In the rows, zero is written as 128.
Known rows, with every step that occurs:
dagevi/gifi: [126 146 129 114 139 151 129 128  98 118  93 126 106 122 151 172 127 141
 141  98 141 158 145 100 115 166]
dagevi/mugusev: [109 164 101  81 149 135  83 132  87 107 115 139 120 115  91 129 124 160
 135  83 138 134 103  94 161 159]
mugusev/dagevi: [139 172 126 153 129 171 120 115 108 116 139 162 125 172 136 176 154 142
 122 103 125 167 126 103 134 153]
viba/bevi/dagevi: [111 140 111 112 116 137 127 117  96 128 140 148 113 117 170 126 125 146
 125 131 140 145 110 130 132 106]
nalu/dagevi/bevi/gifi/ruvep: [141 106 145 155 132 128 163 146 173 134 155 146 118 127 168 146 134 162
 133  80 166 129 154 115 113 211]
nalu/dagevi/gifi/bevi: [133 122 144 148 168 137 165 135 144 141 109 152 111 110 201 189 156 147
 153  84 178 160 156  77  93 214]
gifi/ruvep/viba/bevi: [185 148  61  95 134 127 100 131 118 129 141 115 118 157 193  91 163 140
 102 113 107 174 160 161 122  96]
nalu/dagevi/mugusev/ruvep: [ 98 153 107 159 177 167  76 135 135 139 128 154 133 107  81 127 169 180
 127  43 165 103 107  85 179 171]
viba/bifidub: [128 180  86  62 134 161 117 113  82 112 118 120 112 119  89 199 137 138
 141  76 163 168 151  86 180 179]
viba/mugusev/ruvep/gifi/bevi: [108 179 159 174 166 161  98 106 144  99 112 162 144 141 157 105  91 143
 131  95 109 113 142 133  95  75]
viba/bevi/dagevi/mugusev/ruvep: [ 88 132 102 136 131 128 100 119 130 120 139 161 106 101 126  81 140 163
 127  96 108  67  82 137 186  78]
ruvep/gifi/bevi: [116 147 144 128 159 163 120  95 118  92 120 139 113 130 188 151 117 142
 148 106 143 157 152 125  77 118]
pevubi/viba: [116 145  96 108 147 167  84 113  49 119 115 126 121 151 140 149 148 148
 149 104  99 167 146 114 173 134]
bevi/gifi: [141 133 134 103 120 156 109 126  89 134 113 137  97 134 132 130 111 149
 125 107 134 157 140 133 134 150]
nalu/dagevi/gifi: [130 141 143 151 159 166 141 152 123 148 107 141 131 106 164 188 148 157
 135  86 186 170 143  80 114 213]
ruvep/viba/bifidub: [158 170  72  66 127 172 106 116  95 129 111 105 112 128 102 202 149 115
 116  77 146 200 188  91 168 140]
gifi/ruvep: [132 160  83 102 149 136 111 112  98 108 142 134 114 154 120 121 157 158
 127  74 151 155 132 126 140 150]
gifi/bevi/dagevi/mugusev/ruvep/viba/pevubi: [ 93 114  94 112 152 129 112  92 144 158 124 189  78 127 131 109 154 104
 136  46  54 107 136 120 184  80]
gifi/bevi: [125 154 107  95 153 134 117  92  97 121 122 138 104 141 156 144 153 131
 149  92 150 153 152 108 116 154]
dagevi/gifi/ruvep/viba: [165 130  93 118 129 135 139 144 137 128 111 115 108 146 165 138 161 124
 116  78 119 180 173 120 114 133]
pevubi/viba/mugusev/dagevi/gifi: [140 157 161 187 128 151 148 164 106 109 103 173 146 152 185 171 104 128
 139 129  52 168 134 103 150 143]
nalu/dagevi: [125 162 117 138 164 178 104 134 102 144 132 146 141 119 131 166 156 169
 124  84 201 177 134  83 124 192]
dagevi/mugusev/ruvep/viba: [127 150  82 118 143 163  56 124 116 133 109 124 118 130  80 105 170 137
 111  56 107 120 142 111 174  85]
mugusev/ruvep/gifi/bevi: [101 149 138 161 166 177 105  72 139  98 121 143 109 143 167 131 152 145
 138  84 126 115 156 137 100  88]
nalu/dagevi/bevi/gifi: [129 114 163 148 131 160 149 144 146 147 129 142 126 113 163 170 125 157
 135 106 175 138 153  99 104 210]
pevubi/viba/mugusev/ruvep: [111 168 111 156 158 163  64 118  74 128 111 155 151 155 116 107 124 145
 137  96  73 129 137 125 189  93]
bevi/gifi/ruvep/viba: [182 116 100 108 112 143 118 131 129 135 129 123  99 155 154  98 140 131
 103  84 110 180 170 151 133 113]

Rows:
[ 88 124 162 143 131 152 158  91 139  93 132 161 102 115 185 155 106 135
 148 104 152 151 133 115  91  93]  ruvep/gifi/bevi/dagevi
[175 133  93 116 135 151 173 159 171 140 127 118 111 100 146 214 172 130
 117  47 173 195 191  79 160 208]  nalu/dagevi/gifi/ruvep/viba/bifidub
[ 63 118 112 130 146 118 124  91 153 114 135 176  89 116 106 103 154 137
 147  52 123  66  98 101 183 103]  gifi/bevi/dagevi/mugusev/ruvep
[175 111 132 148 106 142 168 131 173 143 148 176  90 186 201 154 143 109
 117  94  24 166 181 151 122 144]  mugusev/dagevi/bevi/gifi/ruvep/viba/pevubi
[169 187 109 112 133 151  83 150  93 139 108 132 152 146 121 127  99 118
 101 107 122 201 161 102 120  99]  ruvep/viba/mugusev
[ 52 130 146 169 131 171 106 106 150  89 134 161 112  98  97 111 116 162
 127  64 119  87  87 122 159  67]  bevi/dagevi/mugusev/ruvep/gifi
[148 162  86  84 152 174  81 114  74 155 105 145 107 157 144 153 141 118
 124  85  78 209 170 119 135 120]  ruvep/viba/pevubi
[111 152 131 149 155 162 128 134 133 134 139 133 145 117 148 192 149 154
 140  92 195 149 151  70 101 210]  nalu/dagevi/bevi
[ 72 118 157 128 134 125 143 114 153  81 133 171  93  91 155 129  89 148
 150  89 133 117 104 108 119 101]  ruvep/gifi/bevi/dagevi/mugusev
[ 97 162 134 171 156 204  81  86 116 102 116 131 127 141 125 131 138 158
 122  86 126 129 141 130 118  85]  mugusev/ruvep/gifi
[ 87 142 135 145 170 155  93  95 150  85 116 150 108 115 139 108 127 160
 144  70 112  84 127 128 129  98]  dagevi/mugusev/ruvep/gifi/bevi
[178 113 107 137 119 166  84 118 120 163 111 123 109 136 190  85 153 135
  93 123  76 134 171 175 134  61]  mugusev/ruvep/viba/bevi/gifi
[179 102 113 115 112 141 178 149 188 139 148 117 111 104 153 196 146 127
 113  61 155 165 207  99 150 207]  nalu/dagevi/bevi/gifi/ruvep/viba/bifidub
[122 117 117 129 110  98 182 139 147 112 138 150  98 112 210 113 136 150
 130 111 120 131 116 144 127 122]  viba/bevi/dagevi/gifi/ruvep
[133 144  86 102 149 151  82 120  53 122 118 125 120 135 200 122 141 156
 139 149  81 159 142 145 160 114]  pevubi/viba/bevi
[146 117  98  95  91 127 201 137 162 116 130 125  81 103 132 201 144 101
 122  54 132 176 172  97 180 141]  bevi/dagevi/gifi/ruvep/viba/bifidub
[181 141 177 178  88 145 155 160 166 130 119 162 144 160 173 153  84 101
  95 140  73 166 173 119 101 117]  ruvep/viba/mugusev/dagevi/bevi/gifi
[ 86 150 131 152 160 180  66 112 132  85 112 139 119 112  97 109 122 173
 127  73 122  98 110 121 151  93]  dagevi/mugusev/ruvep/gifi
[182 121 100 154 147 132 151 168 166 154 127 127 126 115 241 135 165 147
 104 103 143 185 169 131  97 153]  nalu/dagevi/gifi/ruvep/viba/bevi
[ 84 121 120  96 134 101 141 113 128 106 139 172  89 105 127 125 121 137
 155  75 142 104  98  92 156 135]  gifi/bevi/dagevi/mugusev
[ 59 135 112 136 132 146 103 106 131 117 136 164 110 111  61 108 146 155
 128  55 132  80  82 105 202 100]  bevi/dagevi/mugusev/ruvep
[119 119 140 125 107 125 165 134 122 125 116 144 105  97 203 147 116 139
 133 133 124 140 117 124 118 117]  viba/bevi/dagevi/gifi
[128 116 150 113 115 141 134 121 115 118 115 125 102 131 150 150 108 137
 136 117 125 129 157 124 108 169]  dagevi/bevi/gifi
